Each row comes from the steps of one path. Every step used is in the known rows, and no mark comes twice. Write the path behind each row, first mark first.
(in the rows, 100 means zero)
Known rows:
dage-nemepu-gopag-nake-rezatom: [119 95 75 86 118 81 114 96 110 113 109 107 110 87 92 87 119 122 109 102 93 121 118 97 80]
nake-dage: [83 96 118 119 93 110 91 109 116 87 81 100 84 117 90 94 91 122 110 104 100 82 99 101 95]
dage-nemepu: [120 91 92 100 104 98 113 124 105 61 79 121 114 119 91 65 105 93 94 91 129 100 106 104 87]
lenib-gopag-dage: [93 105 105 86 99 106 104 97 119 80 101 91 72 106 126 124 89 65 94 112 111 92 86 95 85]
nake-dage-nemepu: [113 97 113 105 93 118 97 113 98 76 88 112 98 102 90 106 101 140 99 94 110 83 94 97 91]
lopa-gopag: [79 88 81 97 113 73 112 110 109 80 75 118 96 87 89 92 95 56 91 113 132 106 120 102 106]
nofit-nake-dage: [84 97 125 137 99 109 81 100 103 124 100 108 113 122 94 98 95 137 103 103 84 96 90 103 105]
dage-nemepu-gopag: [107 95 77 69 110 91 104 111 110 78 90 107 111 82 84 133 102 81 84 96 124 110 103 104 77]
nemepu-dage-nake-gopag-lenib: [95 120 101 124 100 94 89 67 98 120 112 79 83 69 112 96 101 110 89 88 81 105 96 109 115]
nake-dage-nemepu-gopag-lopa: [114 93 102 60 103 115 97 148 112 68 100 104 89 79 108 147 94 133 103 102 98 79 91 107 74]
lenib-gopag: [97 95 80 95 115 79 109 109 134 84 85 105 92 89 114 88 95 72 93 108 138 97 105 99 71]
lopa-gopag-dage: [76 99 105 91 99 100 104 98 96 76 91 103 76 101 101 127 90 48 96 117 104 99 100 97 116]
lopa-gopag-lenib: [96 107 82 120 113 84 89 79 100 66 74 122 94 76 98 72 97 73 82 99 122 109 110 112 126]
lopa-gopag-nake-nemepu: [126 94 74 107 101 93 103 89 71 97 93 122 123 98 91 48 99 88 104 112 114 101 122 92 117]
lopa-gopag-nake-dage-nemepu: [120 100 101 109 96 109 103 82 77 105 107 128 101 89 99 114 100 142 93 111 97 89 95 84 108]
gopag-lenib: [106 107 92 136 105 96 88 86 114 59 72 115 101 120 99 37 98 88 93 86 115 105 105 119 111]
rezatom-nake: [83 90 121 136 97 88 114 91 106 116 80 128 108 157 93 34 100 81 116 94 107 108 104 104 102]
gokovo-nake-gopag-dage-nemepu: [111 108 120 109 91 115 121 102 95 103 121 107 108 90 111 131 98 111 94 96 84 93 86 87 96]
lopa-gopag-nemepu-dage-nake: [93 102 87 83 92 92 99 92 75 115 108 82 94 102 105 108 105 89 88 98 98 105 103 97 129]
nofit-nake-nemepu-dage: [97 97 101 100 92 119 98 107 74 114 100 96 128 127 83 103 100 78 118 78 96 109 92 106 116]
nake-gopag: [93 95 95 108 112 81 123 112 119 90 91 98 92 84 98 95 94 89 98 104 112 100 119 103 76]
dage-nake-gopag: [92 98 98 119 108 70 106 106 117 124 108 86 93 73 109 69 103 111 91 114 100 98 120 102 89]
nofit-nake: [88 90 101 135 112 87 97 109 109 114 95 118 135 142 92 58 101 85 98 97 105 116 104 109 102]
rezatom-nake-dage-nemepu-gopag-lopa: [110 93 122 76 97 114 100 128 100 99 105 116 92 93 110 137 97 142 111 100 88 84 83 104 82]

Write each row's path:
[112 95 78 107 123 74 118 95 129 119 106 106 93 95 117 48 113 115 116 112 102 110 119 94 77]
lenib-gopag-nake-rezatom
[107 107 85 79 93 95 99 93 94 120 117 74 93 104 121 105 104 98 88 95 105 100 92 97 104]
lenib-gopag-nemepu-dage-nake
[101 105 100 64 91 116 88 99 91 77 101 79 93 91 90 136 91 68 100 103 100 98 98 101 96]
nake-nemepu-gopag-dage
[116 107 118 103 102 114 108 99 79 105 128 100 110 91 108 143 102 109 86 97 83 104 85 95 96]
nofit-nake-gopag-dage-nemepu
[94 108 108 103 97 93 86 92 119 117 117 80 77 98 136 85 100 88 87 124 97 91 93 95 97]
lenib-gopag-dage-nake
[73 93 100 100 106 82 104 118 123 131 99 75 81 100 92 62 119 110 126 95 88 109 116 108 107]
nemepu-dage-nake-rezatom
[76 100 105 85 109 81 87 106 124 125 113 65 76 74 101 95 116 108 107 116 78 111 112 104 101]
nemepu-gopag-dage-nake-rezatom
[97 102 117 88 93 108 92 83 93 121 102 109 101 80 82 153 101 131 98 96 95 100 85 96 89]
rezatom-nake-dage-nemepu-gopag
[76 105 104 72 96 106 95 95 112 83 99 84 82 111 94 151 88 54 96 109 92 106 92 103 91]
nemepu-gopag-dage
[105 96 82 85 109 93 79 104 92 113 100 97 141 82 78 107 101 90 96 97 109 118 108 108 99]
nofit-nake-nemepu-gopag
[118 88 85 68 106 92 85 151 109 86 101 88 104 80 114 70 100 106 105 110 107 85 115 112 90]
dage-nake-nemepu-gopag-lopa
[84 107 124 114 102 105 106 91 94 121 125 89 97 104 111 139 93 88 94 106 70 105 90 99 100]
nofit-nake-gopag-dage
[94 104 102 107 92 108 87 68 105 125 110 101 96 111 96 131 90 128 102 115 75 96 92 91 90]
nemepu-gopag-nake-dage
[93 99 103 104 82 120 108 111 94 113 93 101 124 123 85 84 94 79 129 76 97 98 93 96 116]
gokovo-nake-nemepu-dage
[94 107 100 90 85 111 132 94 86 116 115 87 108 111 103 149 92 100 104 75 81 104 91 90 103]
gokovo-nake-gopag-nemepu-dage
[109 99 124 128 87 120 96 108 107 106 97 124 121 105 95 98 100 153 104 92 93 84 86 89 102]
gokovo-nake-dage-nemepu
[116 119 102 112 104 114 59 63 88 104 107 107 119 61 92 142 103 146 75 84 85 111 77 112 112]
nofit-nake-dage-nemepu-gopag-lenib
[116 118 94 98 100 115 70 71 98 74 93 103 95 57 90 140 100 136 78 86 101 101 86 110 104]
nake-dage-nemepu-gopag-lenib
[110 94 76 82 103 84 114 106 80 63 83 108 106 102 94 92 98 81 78 99 130 106 119 100 113]
lopa-gopag-nemepu
[105 100 103 80 99 108 107 106 81 65 98 114 89 89 99 137 99 75 86 107 115 97 94 94 109]
lopa-gopag-dage-nemepu
[104 89 89 124 115 79 120 104 118 110 96 110 103 132 98 22 113 114 125 104 91 114 124 101 92]
gopag-nake-rezatom
[106 100 80 87 92 111 111 81 63 110 103 106 106 108 91 106 95 67 118 94 97 103 102 89 121]
lopa-gopag-nake-nemepu-dage
[120 105 81 84 92 115 111 82 81 113 109 95 103 109 109 103 95 81 118 92 104 97 91 88 96]
lenib-gopag-nake-nemepu-dage
[112 97 120 123 98 117 85 106 88 108 104 118 123 108 91 110 105 152 96 94 95 95 84 100 101]
nofit-nake-dage-nemepu
[84 102 118 119 90 99 86 99 110 108 108 86 87 134 118 60 101 85 95 116 88 93 99 102 113]
gopag-dage-nake
[95 96 95 89 100 89 108 114 101 119 106 68 90 106 97 65 122 124 117 88 89 111 115 104 112]
gopag-nemepu-dage-nake-rezatom
[86 105 116 98 97 105 117 99 105 86 108 81 72 100 108 133 89 79 102 110 84 94 99 98 89]
nake-gopag-dage
[91 97 116 99 82 118 111 94 73 119 89 103 106 138 82 84 99 74 133 75 100 101 92 101 115]
rezatom-nake-nemepu-dage
[120 106 103 94 92 107 78 101 92 106 112 76 93 79 121 66 103 103 95 114 107 84 103 95 105]
lenib-gopag-dage-nake-nemepu
